What can hang from each mark:
Z687: Z87 Z294 Z378
Z997: Z87 Z378
Z378: Z687 Z763 Z997
Z87: Z687 Z997
Z294: Z687
Z71: Z87

Every row comes from one small tree of marks. The marks that hang from a mark follow it in brackets, in the order of their numbers. Every link used is in the known rows. Which tree was each row made from?
Known rows:
Z687{Z87}: [-1.23 -0.24 -1.62  1.62  0.51 -1.03  1.38 -0.99 -3.93 -1.75 -0.56 -0.64
 -1.47  3.02  1.13 -1.93  2.32 -4.48  0.96 -0.42  0.85  0.85 -0.61 -0.93
  0.38]
Z378{Z687{Z87}}: [ 0.24  1.91 -1.33  1.35 -2.59 -1.48  0.99 -0.32 -2.31 -2.82 -1.05  1.11
 -1.72  0.06  0.78  2.44  2.46 -3.19 -0.15  2.35  2.36 -0.89 -0.60 -2.55
  1.20]
Z378{Z687{Z294} Z763}: [-2.08  0.51 -2.05 -0.18 -5.55 -2.36 -0.19 -0.04  1.32 -0.42 -0.13  3.06
  0.67 -2.94 -1.08  0.82  0.72 -0.34 -0.02  4.48  4.65 -1.79 -2.74 -0.77
  3.76]
Z87{Z687{Z378}}: [-1.98 -0.51 -5.15 -3.41 -0.57 -2.92  0.37 -2.24 -0.92 -1.47 -1.34 -3.07
 -5.27  0.64 -0.95 -0.78  1.12 -2.45 -2.81 -0.33 -2.26  1.20 -3.57  1.17
  1.62]
Z87{Z997{Z378{Z763}}}: [-0.18 -1.55 -0.77 -4.23  2.12 -2.12 -2.48 -1.03 -1.35 -0.93  0.50 -3.21
 -0.16  3.88  2.14 -0.97  1.76 -1.66  1.52 -1.53 -2.09  2.07 -3.43 -0.83
 -0.29]
Z997{Z87{Z687{Z378}}}: [ 0.36  1.48 -5.46 -1.74  3.23 -1.99  1.24 -1.60 -3.96 -0.35  0.07 -4.81
 -3.91  0.85 -1.37 -1.17  4.85 -1.02 -2.62 -0.63 -2.12  1.29 -2.19  0.50
 -1.44]
Z997{Z378{Z687}}: [-0.19  1.45 -1.18 -3.23 -0.92 -3.32  0.25 -1.56 -0.06 -3.67 -0.15  0.73
 -2.79  1.42  2.71  4.85  2.00 -1.82  0.91  2.50  0.20 -0.04 -3.61 -1.60
  1.36]
Z294{Z687{Z87}}: [-0.51  0.25 -1.13  2.70 -1.66 -1.06  0.61 -2.39 -4.69 -1.08  1.41 -1.42
 -1.73  4.96  1.32  1.99  1.13 -4.00  0.39 -1.36  1.04  1.70 -0.66 -2.40
  0.20]
Z997{Z87 Z378{Z687}}: [ 2.18  3.41 -2.42 -2.12  2.81 -2.89  0.63 -1.30 -3.32 -2.77  0.81 -1.84
 -2.52  1.36  1.79  4.71  5.24 -0.40  0.41  1.93 -0.31 -0.14 -2.83 -1.89
 -1.19]
Z997{Z87{Z687}}: [ 0.31  2.05 -4.16 -1.16  4.37 -1.73  1.98 -1.60 -3.98 -0.58 -0.84 -5.64
 -3.39  1.30 -1.52 -0.12  5.77 -1.50 -2.13 -1.91 -1.55  1.57 -1.19 -0.01
 -2.55]
Z687{Z378}: [-1.70 -1.66 -4.41 -2.75 -2.38 -2.42  0.45 -1.38 -1.34 -0.13  2.15  0.89
 -3.15  1.49  1.19 -4.08  0.62 -1.84 -1.33  3.45 -1.62  0.89 -3.98  0.45
  2.62]
Z687{Z87 Z294 Z378}: [-0.48 -2.59 -3.70  2.13 -2.71  0.29 -0.44  1.54 -2.06 -0.84  1.60  0.23
 -2.01  1.46 -0.96 -2.99 -0.24 -4.82 -1.01  3.08  1.34 -1.78 -2.72  1.07
  4.33]
Z997{Z87 Z378{Z687{Z294} Z763}}: [ 0.81  2.66 -2.96 -1.58  1.11 -3.07 -0.39 -0.88 -1.85 -1.29  0.92 -0.41
 -0.50 -0.40  0.77  3.61  4.04  0.77  1.38  2.90  1.96 -1.11 -3.70 -0.89
  0.55]
Z87{Z687}: [-2.13  0.16 -3.16 -2.64  0.91 -2.44  1.37 -2.30 -0.83 -2.01 -2.77 -4.17
 -4.42  0.99 -1.25  0.69  2.36 -3.04 -2.29 -2.26 -1.63  1.52 -2.09  0.47
 -0.13]
Z378{Z687}: [-0.26  1.68 -1.46 -0.97 -3.28 -2.15  1.36 -0.63 -0.60 -2.38 -0.51  1.13
 -2.16 -0.50  0.51  2.50  2.58 -1.83 -1.14  2.94  1.39 -0.38 -1.47 -2.17
  1.15]
Z294{Z687}: [-0.95  0.13 -1.25  0.28 -2.15 -1.78  0.96 -2.78 -2.85 -0.53  2.05 -1.47
 -2.22  4.43  1.10  2.11  1.33 -2.59 -0.64 -0.72 -0.01  2.12 -1.45 -2.11
  0.08]
Z687{Z378{Z997{Z87}}}: [ 3.04  1.05 -3.45 -1.94  0.80 -2.20  0.83 -0.32 -2.51  1.98  2.85  0.46
 -1.56  1.02  0.96 -4.05  2.55 -0.35 -0.67  2.24 -2.11  0.94 -3.23 -0.45
  0.93]
Z87{Z687{Z294 Z378{Z763}} Z997}: [-0.14 -2.83 -4.09 -3.57  0.10 -0.68 -3.53  0.41 -0.10  0.08 -0.93 -6.14
 -2.56  0.88 -2.45 -1.75  0.25 -2.46 -2.97 -1.97 -2.15  0.37 -3.76  1.45
  1.73]
Z997{Z87}: [ 0.34  1.46 -2.98 -0.51  3.60 -1.44  2.28 -1.15 -4.31  0.07  1.23 -3.15
 -1.73  1.85 -0.31 -1.80  5.92 -1.15 -0.99 -0.04 -0.93  1.62 -1.05 -0.71
 -2.27]
Z71{Z87{Z687{Z378} Z997}}: [-0.28 -0.86 -1.29 -2.87  2.66 -0.35 -1.50  1.74 -4.27 -1.40  0.11 -5.99
 -4.86  0.77  0.93 -0.06  0.03 -1.77 -3.82 -5.15 -3.47  2.38 -1.67  0.21
  1.78]
Z997{Z87{Z687} Z378}: [ 0.90  2.56 -3.70 -3.17  5.71 -3.00  0.59 -2.46 -3.32 -2.41 -0.78 -5.28
 -4.18  2.45  0.61  3.43  5.35 -1.04 -0.25 -1.77 -2.27  1.27 -3.22  0.06
 -2.06]
Z997{Z378}: [-1.37 -0.18 -1.31 -3.73  1.18 -3.30  0.74 -2.13 -0.69 -2.77  0.26 -0.54
 -2.78  3.32  2.88  1.72  2.01 -2.15  1.42  0.79 -1.43  1.18 -3.77 -0.29
  0.99]
Z71{Z87}: [-2.17  0.08  0.35 -0.78  1.40 -0.79  1.69  1.29 -4.01 -1.57  1.15 -1.77
 -3.47  0.60  2.01 -0.45  0.61 -1.29 -2.17 -2.71 -0.95  2.22 -0.62 -0.18
  1.90]

Which tree is each row?
[ 1.09 -1.88 -1.61 -2.57  2.30  0.41 -1.66  0.82 -0.47 -1.40 -2.31 -8.53
 -2.92  2.69 -2.99  0.92  2.24 -4.10 -3.35 -4.38 -2.66  0.82 -1.63  0.73
 -0.68]  Z87{Z687{Z294} Z997}
[-0.36 -3.61 -3.80  1.07 -2.36  0.30 -3.25  1.88 -2.19  0.74  1.69 -0.78
  0.60  1.50 -0.75 -5.05 -1.01 -3.45  0.26  1.91  1.39 -1.29 -3.39  0.87
  4.23]  Z687{Z87{Z997} Z294 Z378{Z763}}
[-0.13 -0.29 -4.26 -2.41 -1.16 -2.37 -0.28 -0.52  0.90  0.88 -1.04 -1.66
 -2.60 -0.85 -2.34 -1.30  0.18 -1.49 -2.03  0.06 -0.44 -0.10 -3.85  1.72
  3.08]  Z87{Z687{Z294 Z378{Z763 Z997}}}
[ 2.61  3.09 -2.02 -0.85  2.93 -3.02  0.93 -0.58 -1.45  3.62 -0.01 -0.59
  1.86 -0.90 -1.26 -2.61  3.67  1.39  0.97 -1.35  0.64  1.15 -2.37 -0.26
 -0.28]  Z378{Z763 Z997{Z87{Z687{Z294}}}}
[ 1.37  1.44 -0.84  0.84 -1.64 -0.75 -0.50  0.51 -2.69 -2.71 -1.03 -0.89
 -1.15  0.97  0.77  2.24  2.50 -3.54 -0.27  1.05  1.36 -0.73 -0.44 -2.95
  0.38]  Z378{Z687{Z87{Z997}}}
[ 0.13 -1.53 -0.85 -1.95  2.16  0.59 -1.63  2.80 -3.33 -1.42  0.32 -6.36
 -4.55  0.41 -0.18  0.46 -0.22 -2.10 -4.40 -4.72 -2.77  1.37 -1.44  0.87
  2.54]  Z71{Z87{Z687{Z294 Z378} Z997}}
[ 0.99 -2.14 -0.17  2.53  0.94  1.99 -0.95  2.52 -2.67 -1.37 -0.22 -4.08
 -0.02  3.51 -1.40 -1.15  1.90 -5.94 -0.43 -1.39  0.83 -0.49 -0.16 -0.54
  0.99]  Z687{Z87{Z997} Z294}
[-0.67  1.60 -3.41 -2.66  3.71 -3.86  0.24 -2.58 -3.16 -0.30  1.07 -1.27
 -0.65  1.73  1.82  0.08  4.45  0.79  2.23  0.88 -0.06  1.34 -4.00 -0.19
 -0.65]  Z997{Z87 Z378{Z763}}
[ 0.87 -0.35 -0.63  2.01 -0.64 -0.44 -0.90 -1.63 -4.97 -0.82  1.45 -3.45
 -1.15  5.74  1.26  1.88  1.40 -4.31  0.25 -2.76  0.01  2.10 -0.39 -2.91
 -0.58]  Z294{Z687{Z87{Z997}}}
[ 1.99 -0.28 -3.61 -0.59 -1.42 -1.57 -0.50  1.32 -0.36  3.45  3.01  1.59
  0.70 -0.97 -1.24 -4.69  1.00  0.21 -0.54  3.51  0.84 -0.94 -3.98  1.11
  3.56]  Z687{Z294 Z378{Z763 Z997{Z87}}}
[ 1.48 -1.16 -2.84  2.03 -2.52 -0.94 -1.11  1.56 -1.39  2.30  1.82  2.79
  1.20 -0.01 -0.51 -4.71 -0.75 -2.48  1.28  2.77  2.40 -1.68 -3.23  0.69
  4.93]  Z687{Z87 Z294 Z378{Z763 Z997}}
[ 1.40  1.03 -3.11 -0.15 -2.25 -2.80 -0.48 -2.35 -3.51  2.55  3.77  0.57
 -0.59  2.80  1.29 -0.60  0.67  0.05  0.17  0.74  0.01  1.75 -3.21 -1.93
  1.31]  Z294{Z687{Z378{Z763 Z997{Z87}}}}
[ 0.38 -0.43 -0.93  1.35 -0.61 -1.44 -1.58 -2.27 -4.62 -0.81  1.55 -2.48
 -0.51  5.69  2.05  2.31  0.65 -3.40  1.62 -2.39  0.52  1.99 -1.66 -2.73
  0.00]  Z294{Z687{Z87{Z997{Z378{Z763}}}}}
[-0.37 -0.34  0.18 -2.25  3.81 -0.14 -0.67  1.68 -4.16 -1.86 -0.64 -6.89
 -4.26  1.27  0.63  1.02  0.82 -2.06 -3.48 -6.56 -3.08  2.74 -0.60 -0.17
  0.52]  Z71{Z87{Z687 Z997}}
[ 0.51  0.96 -0.84  2.48 -3.48 -0.19  0.68  1.33 -1.07 -2.76 -0.81  0.66
 -1.36 -0.28 -0.95  3.09  1.85 -4.01 -0.91  2.90  3.31 -2.33 -0.62 -1.78
  2.42]  Z378{Z687{Z87 Z294}}
[ 0.58  1.48 -3.68 -0.47  3.80 -0.84  1.73 -0.56 -3.01 -0.53 -0.73 -5.83
 -3.10  0.76 -2.74  0.39  5.48 -1.89 -2.73 -1.56 -0.87  0.69 -1.04  0.68
 -1.77]  Z997{Z87{Z687{Z294}}}
[ 0.01  0.80 -5.55 -0.96  2.18 -1.58  0.56 -0.92 -2.80  0.53  0.20 -4.28
 -2.70 -0.23 -2.44 -1.51  4.00 -0.78 -2.52  0.13 -0.57  0.32 -2.69  1.22
 -0.16]  Z997{Z87{Z687{Z294 Z378{Z763}}}}
[ 1.11  0.00 -3.60 -2.13 -0.33 -1.63  0.33  0.06  0.56 -0.03 -1.08 -2.87
 -3.92  0.02 -2.24 -0.16  0.75 -2.61 -2.84 -0.37 -1.56 -0.26 -3.17  1.51
  2.49]  Z87{Z687{Z294 Z378{Z997}}}
[ 2.53  3.73 -0.29 -1.12 -2.99 -3.92  0.45 -0.65  0.55  1.93  0.00  4.75
  2.47 -2.64  1.02  0.12  1.53  1.46  1.93  2.65  2.91 -0.20 -2.37 -2.66
  1.77]  Z378{Z687 Z763 Z997}
[ 1.20  0.39 -2.69  1.69 -2.95 -2.25 -0.90 -2.18 -4.13  1.63  2.91  1.53
 -0.38  3.47  1.82 -0.58 -0.60 -1.87  1.33  0.29  1.13  1.45 -2.53 -2.25
  2.23]  Z294{Z687{Z87 Z378{Z763 Z997}}}
[-1.76  1.23 -2.04 -3.45 -1.98 -4.64 -0.75 -2.35  0.19 -2.42 -0.18  2.69
 -1.11  0.24  2.75  3.20  1.02 -0.23  2.31  3.09  1.52 -0.09 -4.58 -1.24
  2.47]  Z997{Z378{Z687 Z763}}
[ 0.33 -1.63 -1.90 -4.01  2.49 -1.28 -3.16 -0.30  0.32 -1.70 -2.18 -7.20
 -2.22  2.52 -1.37  2.23  1.25 -2.88 -0.91 -3.79 -2.16  0.64 -3.68  0.89
  0.51]  Z87{Z687{Z294} Z997{Z378{Z763}}}
[-0.84  0.80 -1.86  0.35 -3.32 -2.23 -1.62 -0.68 -2.08 -0.85 -0.80  1.70
  1.30 -0.94  0.76 -0.08  1.31 -1.20  1.53  1.94  3.60 -0.34 -1.88 -2.20
  1.68]  Z378{Z687{Z87{Z997}} Z763}
[ 3.19  3.81 -0.18  1.14 -2.42 -3.29  0.04 -0.16 -1.29  1.58 -0.56  4.78
  3.03 -2.08  1.29  0.09  1.56  0.08  3.03  1.91  3.95 -0.61 -1.50 -2.96
  1.98]  Z378{Z687{Z87} Z763 Z997}
[-1.12  0.61 -1.66 -0.97 -2.05 -3.09 -1.00 -1.04  0.00 -2.66 -0.35  1.97
 -0.50  0.20  1.84  3.65  0.53 -1.71  2.56  3.08  2.86 -1.43 -3.88 -0.87
  3.34]  Z997{Z378{Z687{Z87 Z294} Z763}}
[ 2.56  2.92 -2.09 -1.29  2.30 -2.00  0.51  0.00 -2.28 -2.56  0.92 -2.11
 -2.33  0.96  0.61  5.07  5.08 -0.84 -0.15  2.39  0.44 -1.08 -2.78 -1.37
 -0.31]  Z997{Z87 Z378{Z687{Z294}}}
[-1.91 -0.04 -0.29 -0.74  1.77 -0.21  1.21  1.84 -2.79 -2.05 -0.81 -4.34
 -4.73 -0.58 -0.61  1.85  0.20 -2.24 -3.98 -4.34 -0.98  1.25 -0.75  1.09
  2.48]  Z71{Z87{Z687{Z294}}}
[-2.02  1.46 -2.63  0.90 -4.36 -3.01 -0.36 -1.36 -1.79 -0.85 -1.01  3.63
  0.85 -1.87  0.88  0.10  1.04 -0.92  1.78  3.19  4.55 -0.67 -2.09 -1.99
  2.44]  Z378{Z687{Z87} Z763}
[ 0.75  0.69 -4.08 -3.29  0.37 -2.93  0.59 -1.48 -0.80 -0.25 -1.29 -2.46
 -4.19  0.44 -0.55 -0.90  1.27 -1.91 -2.20 -0.82 -2.57  1.08 -3.32  0.75
  1.26]  Z87{Z687{Z378{Z997}}}
[ 6.88  4.77  0.46  1.19  0.55 -0.63  1.63  2.53 -1.16  0.85  0.70  0.09
  0.55 -1.33 -1.45  3.21  4.85 -0.55 -1.04  1.95  1.50 -1.75 -0.34 -2.72
 -0.28]  Z378{Z687{Z294} Z997{Z87}}
[ 0.04 -0.13  0.19 -3.32  4.48 -0.73 -1.22  1.27 -4.00 -2.69 -0.74 -6.61
 -4.61  1.80  1.64  2.75  0.46 -1.90 -2.56 -6.42 -3.34  2.59 -1.69 -0.09
  0.70]  Z71{Z87{Z687 Z997{Z378}}}
[-0.78 -2.49 -4.42 -0.57 -1.30 -1.51 -3.11 -0.54 -3.82  0.74  1.29 -0.07
  0.03  2.19  1.72 -6.08 -0.30 -2.56  1.40  1.08 -0.05  0.98 -3.39 -0.27
  2.57]  Z687{Z87{Z997} Z378{Z763}}
[ 0.59  0.16  1.49 -2.41  2.61 -0.47 -1.15  2.29 -3.90 -2.38  1.13 -3.79
 -2.97  1.67  3.07  2.49  0.62 -1.30 -1.60 -3.61 -1.97  1.83 -1.32 -1.33
  1.40]  Z71{Z87{Z997{Z378{Z687}}}}
[ 2.11 -0.64  0.08 -3.24  1.07 -0.82 -2.25  0.71 -0.60 -2.54  0.31 -3.79
 -1.40  3.31  1.23  2.66  2.29 -2.74 -0.12 -0.40 -1.79  0.38 -2.64 -1.60
 -0.01]  Z87{Z997{Z378{Z687{Z294}}}}
[ 0.90 -1.07 -0.48 -3.47  0.34 -1.60 -3.02  0.12 -0.42 -1.44  0.35 -2.68
 -0.19  2.52  1.36  1.54  1.57 -1.63  0.81 -0.12 -0.61  0.48 -3.37 -1.39
  0.79]  Z87{Z997{Z378{Z687{Z294} Z763}}}
[ 0.15 -0.59  0.53 -2.34  3.95  0.18 -1.55  2.40 -3.04 -2.60 -0.56 -7.03
 -4.48  1.33  0.57  3.31  0.24 -2.37 -3.16 -5.94 -2.70  1.65 -1.53  0.53
  1.61]  Z71{Z87{Z687{Z294} Z997{Z378}}}
[-1.45 -0.68 -3.73  1.59 -3.98 -2.25 -1.17 -2.91 -4.43  0.41  2.72  0.80
 -1.36  3.54  1.80 -0.56 -0.83 -2.26  0.80  0.88  1.36  1.32 -2.78 -1.69
  2.48]  Z294{Z687{Z87 Z378{Z763}}}
[ 0.00  0.22 -1.08 -1.27  1.22 -0.52  0.50  2.18 -2.78 -0.90  0.26 -3.21
 -4.65 -0.82 -0.11  0.77 -0.58 -1.39 -3.93 -3.30 -1.74  0.92 -1.63  0.97
  3.43]  Z71{Z87{Z687{Z294 Z378{Z997}}}}
[ 2.60  0.45 -2.67  0.52 -0.29 -1.62  0.06  0.04 -3.57  0.75  1.49  1.75
 -1.01  2.05  1.80 -4.09  0.70 -3.04  1.10  1.36 -0.72  0.48 -2.44 -0.77
  2.39]  Z687{Z87 Z378{Z997}}
[-1.86 -0.91 -3.77 -0.64 -4.41 -3.01 -0.77 -3.08 -2.57  0.91  3.32  0.82
 -1.81  3.01  1.58 -0.54 -0.69 -0.95 -0.25  1.56  0.40  1.65 -3.64 -1.24
  2.53]  Z294{Z687{Z378{Z763}}}
[ 0.56 -2.14 -0.38  1.54  1.08  0.79 -2.07  1.67 -2.04 -1.51 -0.08 -3.15
  0.34  3.56 -0.34 -0.29  1.14 -4.92  1.28 -1.06  1.11 -0.71 -1.69 -0.17
  1.81]  Z687{Z87{Z997{Z378{Z763}}} Z294}
[ 3.56  3.25  0.29  2.31 -3.19 -1.96 -0.18  1.45 -0.08  1.71 -0.44  4.27
  3.35 -2.55 -0.42  0.84  0.99 -0.61  2.19  2.58  4.86 -2.07 -1.52 -2.32
  3.13]  Z378{Z687{Z87 Z294} Z763 Z997}
